Each row was made from one walk, in order. Every step used is in the known rows, and no mark comes twice. Write each row's walk.
In the rows, zero is written as 128.
Known rows:
nogu, vivoni, lagakir, roke: [140 112 172 139 156 117 197 135 150 121 150 132 129 124 151 127 178 150
 165 154 129 113  84 128 149  99 148 121]
lagakir, roke, nogu: [140 109 129 134 152 100 145 134 108 132 157  71  70 107 150 117 150 109
 183 117 153 134 109 120 143  86 141 104]
lagakir, roke: [141 105 144 121 167 113 147 139 126 153 168 118 109 136 132 122 144 119
 164 132 115 124 103 115 156  92 144 101]
gimo, vivoni, lagakir, roke: [135 110 153 144 199  71 190 121 110 160 184 124 104 110 186 119 142 159
 152 147 134 110  82 149 138  87 161 111]
vivoni, gimo, roke, tepu: [132  92 120 161 152  53 162 125 192 111 216 111 132  72 146 131 134 162
 141  98 127 118 132  78 134  58 119 139]
nogu, vivoni: [147 116 155 139 120 128 126 102 151  97 104 119 130 144 120 123 162 158
 150 131 120 117 144 102 156 150 133 134]
tapat, vivoni: [158 109 163 149 129 155 138  98 142 120 122 132 107 132 121 118 140 157
 141 128 104 122 128 113 153 173 147 128]
tapat, roke, gimo, vivoni: [108  99 129 139 146  74 161 103  97 124 154  92 102 143 156 124 116 169
 133 114 119 122 121 133 138 131 162 140]
pidi, vivoni, lagakir, roke, gimo: [100  84 164 168 189 100 220 117  83 116 206 123 107  99 164 129 147 176
 147 115 145  95  38 113 110  84 180 126]
gimo, roke, tapat, vivoni: [187 105 128 188 113 120 160 103 181 136 142  96 119  98 132 122 141 162
 182  98 133 136 147  91 167 150 137 137]
tapat, vivoni, gimo, roke: [143 112 136 168 158 106 180 104 205 136 174 119 105  88 145 146 151 178
 129  99 117 122 127 116 135 115 124 141]
tapat, roke, nogu, vivoni, gimo: [123 121 137 128 102 110 185 113 145  79 114  59  90 111 150 132 182 147
 151 120 158 124 153 103 123 109 118 163]
pidi, vivoni, gimo: [121 105 155 153 165 114 159  87 117 105 158 115 113 108 152 131 156 182
 125 110 152 100 123  80 108 106 137 148]
tapat, roke: [141 107 136 114 129 120 161 136 123 120 117 113 108 146 131 120 125 117
 140 117 100 119 125 106 145 145 130 126]
roke, noze: [116 109 119 163 147 108 130 121 120 103 155 107  84 121 138 126  91 137
 133 114 137 148  97  82 152 130 140 125]
tapat, roke, lagakir: [139 116 117 119 148 123 173 156 141 100 113 107  81 107 129 100 100 113
 146 106 103 116 111 130 133 128 125 139]
vivoni, lagakir, roke, tapat: [152  94 137 157 136 120 205 157 114 133 179 107 111  91 154 108 133 142
 193 146 164 124  82 108 148  65 147 125]
lagakir, roke, nogu, vivoni: [145 119 149 138 133 108 145 115 130 114 132  71  96 128 146 124 191 126
 191 129 151 131 132 116 154 103 145 117]
gimo, roke, pidi, vivoni, nogu: [167  89 130 192 188  68 181 122  73 135 177  81 106  85 138 125 143 150
 142  48 176  84  98  99 113 136 131 105]
nogu, vivoni, gimo, roke, tapat: [150 110 116 183 108  92 173 104 209 110 154  81 136  83 143 134 171 184
 177 107 171 130 158  77 147  80 115 167]
vivoni, gimo, roke, noze: [101 110  95 179 178  58 168 129 187 123 202  95  80  74 165 151 104 162
 122  85 151 148  97  81 130  73 123 138]
pidi, vivoni, lagakir: [133 102 165 164 166 113 186 104  97  94 135 134 118 101 166 121 141 169
 128 114 144  87  81 102 108 143 153 131]
roke, gimo, vivoni, nogu: [115  95 114 180 163  82 148  89  90 127 182  75  83 121 166 122 115 189
 122  97 177 114  88 145 126 117 156 114]
pidi, roke: [136 106 128 138 155  95 143 126 142 129 139 116 129 114 131 128 133 125
 111  84 105 106  95  70 146 166 133 117]
pidi, vivoni: [141 105 159 153 158 119 136  86  99 113 126 122 122 133 142 123 146 152
 140 101 129 101 122  85 129 154 149 125]
pidi, vivoni, lagakir, roke: [136 102 175 151 196 103 208 119  98 135 171 131 119 109 169 127 163 149
 154 124 138  94  63 106 121 101 166 114]
roke, tepu: [144  89 145 141 125 104 122 117 127  95 168 124 134 119 123 104 125 142
 153 131 112 117 132  79 153 120 139 123]
nogu, vivoni, lagakir: [139 113 163 152 128 124 177 120 151  85 109 134 123 113 147 121 155 168
 139 141 132 104 101 116 135 141 133 135]

Write each row's walk:
[127 108 108 157 164  72 166 131 192 134 176 109 100  82 148 140 131 157
 127  90 133 118 118 109 123  78 113 134] : vivoni, gimo, roke
[105  90 134 139 159 108 157 138 116 136 200 110  95 126 126 124 126 145
 161 120 128 126  79 124 147  74 162 118] : lagakir, roke, gimo
[115  94 120 169 192  75 171 106  88 161 223  73  84 128 173 127 137 167
 147 110 174 122  72 153 138  75 167 102] : lagakir, roke, gimo, vivoni, nogu
[ 97  93 128 175 183  42 194 106 118 120 183 111 120  79 181 131 117 192
  91  91 135  92  46 112 122 142 163 136] : pidi, roke, gimo, vivoni, lagakir
[151 104 148 171 162 121 160  89  85 114 141  90 105 128 157 126 151 153
 130  83 168  97  97  93 112 149 145 107] : pidi, vivoni, nogu
[146  89 148 126 170 110 154 167  68 148 191 114 103 117  99 104 132 124
 174 134 131 115 105 119 156  89 141 111] : lagakir, roke, pidi
[145 100  97 182 125  84 171 129 184 127 178  83 110  66 147 130 129 167
 167  95 171 131 137  84 136  61 112 154] : vivoni, gimo, roke, tapat
[140 118 147 164 110 110 173 117 132  70 102  88  90  90 164 116 164 157
 151 129 168 110 106 122 125 133 132 139] : roke, nogu, vivoni, lagakir
[157  86 152 176 168 112 165 118  26 108 162  88 103 108 125 109 138 154
 137  86 184  86 101  98 114 146 140 114] : roke, pidi, vivoni, nogu
[104  97 123 162 169  44 146  92 119 131 178  96 129 111 156 130 123 178
 102  79 122 107  87  95 145 152 163 133] : pidi, roke, gimo, vivoni
[149  86 172 142 188 107 167 130  40 142 186 113 121 119 113 110 160 140
 177 115 143  98 109  94 140 105 159 116] : lagakir, roke, pidi, vivoni
[154  94 163 178 154 116 215 117  89 125 176 107 127  98 168 116 160 159
 195 129 173 106  83  80 132  89 164 132] : pidi, vivoni, lagakir, roke, tapat
[142 114 122 180 142  90 177 101 187 118 161  73  70  60 158 141 158 166
 142  81 152 129 131 117 123 105 121 144] : tapat, vivoni, gimo, roke, nogu
[138 110 156 149 135 152 162  97 161 111 155 127  98 108 128 128 148 183
 127 134 126 120 128 111 134 121 135 151] : tapat, vivoni, gimo
[155 102 144 171  96 164 171  97 155 105 159  98 111  94 124 117 144 191
 167 141 163 133 146  83 148 106 135 170] : roke, tapat, vivoni, gimo
[170  97 155 184  98 160 196 113 134  99 133 117 113  90 141 105 132 176
 169 145 153 118 105 105 146 141 151 154] : roke, tapat, vivoni, lagakir
[143 120 114 172 176 105 193 122 227 115 173 112  76  45 139 125 129 175
 134  87 117 117 112 138 126 101 118 155] : tapat, vivoni, gimo, roke, lagakir
[135 101 134 163 150  76 172 138 157 111 176 103 122  79 115 130 162 176
 145 102 148 106 146 105 135  90 110 153] : nogu, vivoni, gimo, roke, pidi
[152 122 119 170 123  69 141 103 176 105 107  65  98  96 154 132 173 141
 166  82 146 125 146 109 146 136 121 123] : gimo, roke, nogu, vivoni
[140  83 171 165 167 107 193 132  40  93 157 131 112  81 134 102 130 172
 135 115 159  75  83 106 108 140 148 136] : roke, pidi, vivoni, lagakir
[145  92 165 149 187  50 187 117 112 141 225 124 141 104 187 108 148 160
 168 159 130 108  94 120 148  68 169 112] : gimo, vivoni, lagakir, roke, tepu
[121 117 152 143 126 130 149 101 169  93 137 117 125 119 131 133 169 180
 136 138 143 117 143 100 139 105 122 157] : nogu, vivoni, gimo
[118 120 131 151 130  83 167 103 163  85 133  61 112  80 154 143 190 158
 125  86 162 114 120  65 127 127 119 156] : pidi, roke, nogu, vivoni, gimo
[108  96 137 149 184  70 149 102 101 157 209 101 105 131 155 123 136 172
 159 127 136 124  99 144 151  81 177 119] : lagakir, roke, gimo, vivoni
[133 119 128 158 149  79 170 110 216 118 152 109 126 100 148 148 172 178
 139  99 131 117 142 104 137  96 113 148] : nogu, vivoni, gimo, roke
[140  85 155 137 178 104 204 186  66 136 197 128  93  83 126 102 124 134
 164 146 144 100  67 136 133  74 145 114] : vivoni, lagakir, roke, pidi
